Each row was made from one walk, in order. Every step used is in the known rows, and no mark comes twice. Write each row's walk.
Known rows:
femen sepu: [ 13  13  -7   0  -8 -10 -10   7  -2  -7 -11  14 -14   4  20 -10  -4 -14
 -24   8  10  -5  19 -14 -21  -8  13   1   1]
tigazot sepu: [ 15  13  -2   0  -4  -8   8  -2   9 -10 -16  -6  -2   7   7  -3   4  -8
 -30  -6   1  -8   1 -10 -19 -20  11   2   1]
sepu femen zezep bafa vufem duvi: [ 12   5  13 -13  11 -18  19  21 -20  -2 -20  -9 -13  19  12 -26  21  -3
 -29   8  14   1   3  10 -12   2  10  -6  36]
zezep femen: [ 12  11 -13  -1  -5  -8  23   8  -1 -16 -15  -9 -19   6  13  -8   5 -14
 -13  -7  16 -11   7  11 -18   4  -3  -8   6]
zezep femen sepu: [ 13  12 -12   5 -11 -12   5   8  -5 -14 -16   2 -21  -1  20 -14  -1  -4
 -12  17  16  -4  12   2 -29   4   5  -9   5]
tigazot sepu femen zezep duvi vufem: [ 11  13   1   3  -1 -14  11  10   8  12 -29  -7  12  16  16  21  19 -11
 -27 -10  -1 -10 -18   3  -4 -26  11 -20  20]
sepu tigazot vufem: [  8  22 -13 -14   7 -15   3   2   9 -18  -7   8  -6  18   6  -1   8 -23
 -30 -34  -2  -9  -8  12   8  -3  -8   1  -3]
tigazot vufem duvi zezep: [  0  13  -9 -22   2 -30   8  -7  12 -10  -4 -11  -6  29   6 -13   7 -23
 -25 -40  15 -11  17  -6   1   0  -8  15  10]
bafa vufem duvi zezep: [  7   7   2 -18   4 -23  14   6  -4  -9  -8 -13 -18  32   7 -27   5 -13
 -28 -21  16 -15  23  -6   1  -1  -9  14  14]
zezep bafa: [ 17  14  -1  -2  -2   6  16  11  -2 -13 -13 -11   1   4  15   1  16 -12
 -20 -12   6 -13  14   0  -6  -4   8   2  15]
vupug vufem duvi zezep: [ 11  10  -5 -16   2 -16   9   6  -9  -5 -10   7 -11  30   6 -17  -5  -5
 -28 -48  16 -23  41  -4   1  -6  -6   7   5]
tigazot vufem vupug: [ 17  19 -13 -13   1  -7   6   1  16 -20  -9  -6 -16  24  12 -15  -5 -19
 -23 -50   3   1   5   7  -9  -4  -9   4  17]
vupug vufem: [ 22  15  -9  -3   3   4  14  15  -5  -7 -13  11  -7  17  11 -10  -8  -7
 -30 -29   7 -18  29   5   0  -8 -14  -5  -1]
sepu vupug vufem duvi zezep femen: [  4  13 -18 -14  -3  -8  10  10 -34  -3  -5 -17 -19  27  10 -33   2   3
 -13 -45  23 -20  27  13   0   0 -12  -2 -11]
tigazot sepu vupug vufem duvi zezep: [  7  14  -6 -14   0  -8  -5  -1 -25   2  -6 -15   0  28   6 -29   1   7
 -32 -43   8 -18  23  -7  -2 -22   0   7 -15]
tigazot sepu nidumef: [ 15  18 -12  -2 -14 -10  -5  -1  13 -13 -17  -1   6   7  16  -2  14 -14
 -22 -10  -4  -7   6   3  -7 -25   1   7 -10]
femen zezep bafa vufem vupug sepu: [ 19  11   1  -5  -6  12  13  25 -15 -19 -22 -42   0  10  23  -5   1  12
 -25  -2   5  -4   9   2 -25  -7  -1  -1  33]
tigazot vufem: [ 12  17 -13 -12   2 -12  11   2  16 -11  -7  -3  -4  16  10  -5   5 -24
 -25 -20   8  -8   5   4   1  -2 -15   0   4]
zezep duvi vufem: [ 16  12  -2  -3  -5   0  14  12  12  -5 -19  -3  11  20  14  16   8 -22
 -16 -44   3 -20  16  -3  13 -13 -17  -6  19]
femen zezep: [  6  11  -1  -8  -9  -8   2  12  -3  -7 -17  -2 -13   8  13   0  -1 -25
 -25  -5   8 -13  10  -4 -14 -13  21  -4  10]
femen sepu vupug vufem duvi zezep: [  6  14 -10 -13  -3  -9 -19   7 -34   7  -2   9 -14  25  18 -36  -8   2
 -25 -31  16 -15  39 -12  -3 -10   2   5 -13]
vufem vupug sepu: [ 17  16 -16 -12  -8   5   4  12 -15 -16 -12  -5  -8  10  17  11  -5  -5
 -24 -28   9  -6  18  -9 -26  -9  -3  -2  10]
vufem duvi zezep: [  2   9  -4 -19  -4 -24   3  -1  -4 -10  -7   0 -13  24   8  -8   5 -22
 -23 -35  17 -17  28 -15  -8  -5  12  14   6]
sepu femen: [ 18  15 -14  -9   9 -13  12  11 -11   4  -9  21 -18  14  15   0  17 -21
 -27  -5  12  -5   3   7  -6  -4   5 -13   1]
sepu femen zezep duvi: [  7  15 -11  -8  -1  -7   4  23   8  19 -20   7 -10  19  18   0  16 -33
 -16   1  14 -12  -7   2   2  -9  20 -16  16]
bafa zezep duvi vufem: [ 14   7  -1  -7  -3 -11   2  13 -15   9 -13   0  23  14  23  27  16 -15
 -15 -39   2 -25   8  -5  -1 -16 -10 -12   8]
fanir nidumef: [ 16  11 -13 -13  -9  -3   5   7 -12 -14 -10   1   6  10  20   4  14 -22
 -11 -20  12 -18  16  -1   6   3  -5   4 -11]
duvi vufem: [ 19  11   1  -4  -2  -9  15   4 -11 -15 -14   2   2  11  13  21   4 -16
 -27 -41   0 -14  17   1  -2 -12 -13  -6   7]
tigazot vufem duvi zezep bafa sepu vupug: [  0  23 -15 -19  -2  -8  -5  -3 -22   6   8 -40  19  17  18 -17  28  -2
 -18 -16  15 -14   8   0   5  -7  -9   9  -9]
sepu femen zezep: [  9  14  -9  -9   2 -18   5  15 -14   6 -16  12 -21  12  17   5  11 -25
 -28   4  12  -6  -3   6 -13  -9  25 -15   8]
femen zezep bafa vufem duvi: [  8   2  19 -12   0 -10  16  18  -9 -17 -21 -23  -6  16   8 -30   7  -4
 -26  -3  10  -5  15  -1 -14  -1   8   7  40]

Write each row's walk:
[ 17  17 -14  -9  -3   3   8  22 -29  -4 -22 -14  -6   5  27  18  16   3
 -24  -4   8   1  -1   5 -30  -9  20 -16  25] => vufem vupug sepu femen zezep bafa
[  8  22 -15 -16  10 -26  12  -3  -8  11  -1 -18  15  18  19  -5  38  -2
 -25   2  18 -10   1   8  -2   0  -7  -1   1] => tigazot vufem duvi zezep bafa sepu femen
[  8  16 -18   2 -11  -2  -8  10 -28  -3  -7  -7 -25   0  24 -24   3  -5
  -9  11  16  -3   5   4 -20  -1   5 -12 -11] => zezep femen sepu vupug
[ 13  12   3  -8 -14  -1   1  14  12  -9 -26 -14  -3  26  19  12  -7 -19
 -16 -59  -3 -11   9   0  -4 -19   5  -4  40] => femen zezep duvi vufem vupug
[  8  20 -15 -12  -3  -2  -1  14 -22 -14  -9   8   4   5   9  25   6  -9
 -30 -13   3 -15   5  -3  -9  -9   0  -5  -9] => vupug sepu tigazot
[ 27  16 -20 -13  12  -4  18  22 -28  -4 -13  -5 -18  21  20  -6   8   4
 -31  -6  11   3   2  10 -17  -3 -21 -13  12] => bafa vufem vupug sepu femen
[ 22  16 -13  -8   0  10  15  15 -17 -16 -10 -48  -3  20  24   0  12  13
 -23 -17   8 -15  16  -1  -7  -3 -15   7  21] => duvi zezep bafa vufem vupug sepu
[ 19  15 -12  -6  -9   9  10  15   0 -10 -19 -17  16  19  20  28  -1  -4
 -16 -55   1 -13  18  -6  -5 -16 -25  -7  27] => zezep duvi vufem vupug sepu
[ 15  20 -22 -14  -2  -1   7   6   1 -19  -8 -18   1  16  16   6  -4  -7
 -26 -34   7   0   7  -1 -18  -4 -21  -1  10] => tigazot vufem vupug sepu
[  5  16 -18  -8  -3  -2   5  29  -4  21 -20   0   7   9  23  16  17 -18
 -18  16  18 -11  -3  -6  -7 -10  10 -21  12] => vupug sepu femen zezep duvi
[ -2  12 -13 -10  -4 -38   3  -8   9 -15 -10 -15 -17  18  16 -25   1  -7
 -13  -7  23  -4  13  -1 -18  12  -5   7   8] => tigazot vufem duvi zezep femen sepu
[ 14  20 -26  -7 -15  -4  -4  15  -8 -10 -12   1  11   2  24  17  14 -14
 -17  -4   8 -10  22   0  -6 -14 -19   1 -11] => vupug sepu nidumef
[  6  24   2  -5  -9   2  -5  12 -16  -5 -15 -14  16  -3  16  10  16  -2
 -27  11  -1 -17  -7   7 -16 -17  28  -4   4] => femen zezep bafa sepu tigazot
[  6  25 -22 -14   4  -8   5   9  -5 -17  -7  -2  12   9  10  19   6 -12
 -32 -19   2 -10  -5   5  -1  -4 -21  -4  -8] => vupug sepu tigazot vufem
[ 17  19 -15  -8   2  14   2  18 -30   3  -5   4  -9  20  14 -21  -1  -6
 -26 -35   8 -17  24   7   8 -13 -14  -9 -16] => sepu vupug vufem
[ 11  12  -6  -8 -17   7   4  19  -1  -6 -26 -24  12  16  21  31  -5  -7
 -17 -46   1 -12  13  -7 -13 -21  -6 -10  33] => femen zezep duvi vufem vupug sepu
[ -6  18 -15 -20   3 -37   9  -6   5 -25  -8 -12 -14  26   2 -12  10 -16
 -18 -43  14 -13  -5  17   0  11  -6   5   2] => sepu tigazot vufem duvi zezep femen
[ 13  25 -13 -17   4 -10  -2  -1  10 -27  -9   4 -18  26   5  -9  -3 -18
 -28 -59  -5  -1  -9  15  -2  -6  -4   5  11] => sepu tigazot vufem vupug
[ 19  20  -6  -1  -6   8   9   7 -12  -1  -7 -17  16  -3  19   3  20   0
 -20  13   8 -17  11  -1 -15  -9   4  -1   2] => zezep bafa sepu
[  7  14 -21  -3  -6 -14  16   2  -1 -10 -11 -22 -21  13  16  -1  10 -15
 -10 -14  19 -21  10   7  -9   4   2  -3  -2] => duvi zezep femen
[ 14  17 -22   6 -20 -18 -10   8   1 -17 -18   6 -14  -1  30 -13   8 -11
  -3  12  10  -3  15  12 -18   0  -5  -1  -5] => zezep femen sepu nidumef
[ 16  15 -16 -10   3   1  11  34  -5  11 -22 -18 -11  27  22 -10   7  -4
 -21   2  12  -3  -8   4 -10  -8  -6 -16  30] => bafa vufem vupug sepu femen zezep duvi
[  0   9  -9  -7 -11 -29  -1  -1  -5 -13 -13  -5 -22  12  17 -22   0  -5
 -11  -2  24 -10  22  -8 -28   6  13   4   9] => vufem duvi zezep femen sepu
[ 17  21 -14 -12   5   7   6  14 -23 -22 -11 -38  -2  22  19   3  13  12
 -27 -33   0 -17   3   8  -1  -4  -8   8  14] => duvi zezep bafa vufem vupug sepu tigazot
[  7  19  -4 -10 -14   3  -7  19  -8 -14 -25 -12  13  19  16  35  -3  -7
 -21 -58  -8 -15  -1   2  -7 -23   0 -10  27] => femen zezep duvi vufem vupug sepu tigazot
[ 23  11   3  -1   7   4  24  17  -4 -15 -12 -23  -3  14  14 -19  14  -3
 -24   0   6 -12  10   6   3   1 -12   3  20] => zezep bafa vufem
[ 13  15  -9  -4  -2   2  10   3  -1  -7  -8 -23  -1  12  19   6  21 -15
 -18 -19   9 -24  17  -4   4  -4  12   8   7] => duvi zezep bafa
[ 11  14 -12  -5  -3  -7  12  25 -14  15 -24  -6  20   9  24  39  18 -12
 -22  -9   9 -14   0   2  -1 -14  -8 -26  14] => vupug sepu femen zezep duvi vufem
[ 12  17 -17 -14  -4  -7   2  20 -27   1 -19   1 -17  12  24  14   4  -7
 -28  -8  11   2   0   3 -31 -12  17 -17  13] => vufem vupug sepu femen zezep
[ 17  27 -19  -3  -3  19  -2  11 -39  18   3 -33  17  12  27 -11  19  13
 -22 -13  10 -31  22   9  11 -16 -12  -3 -25] => duvi zezep bafa sepu vupug vufem
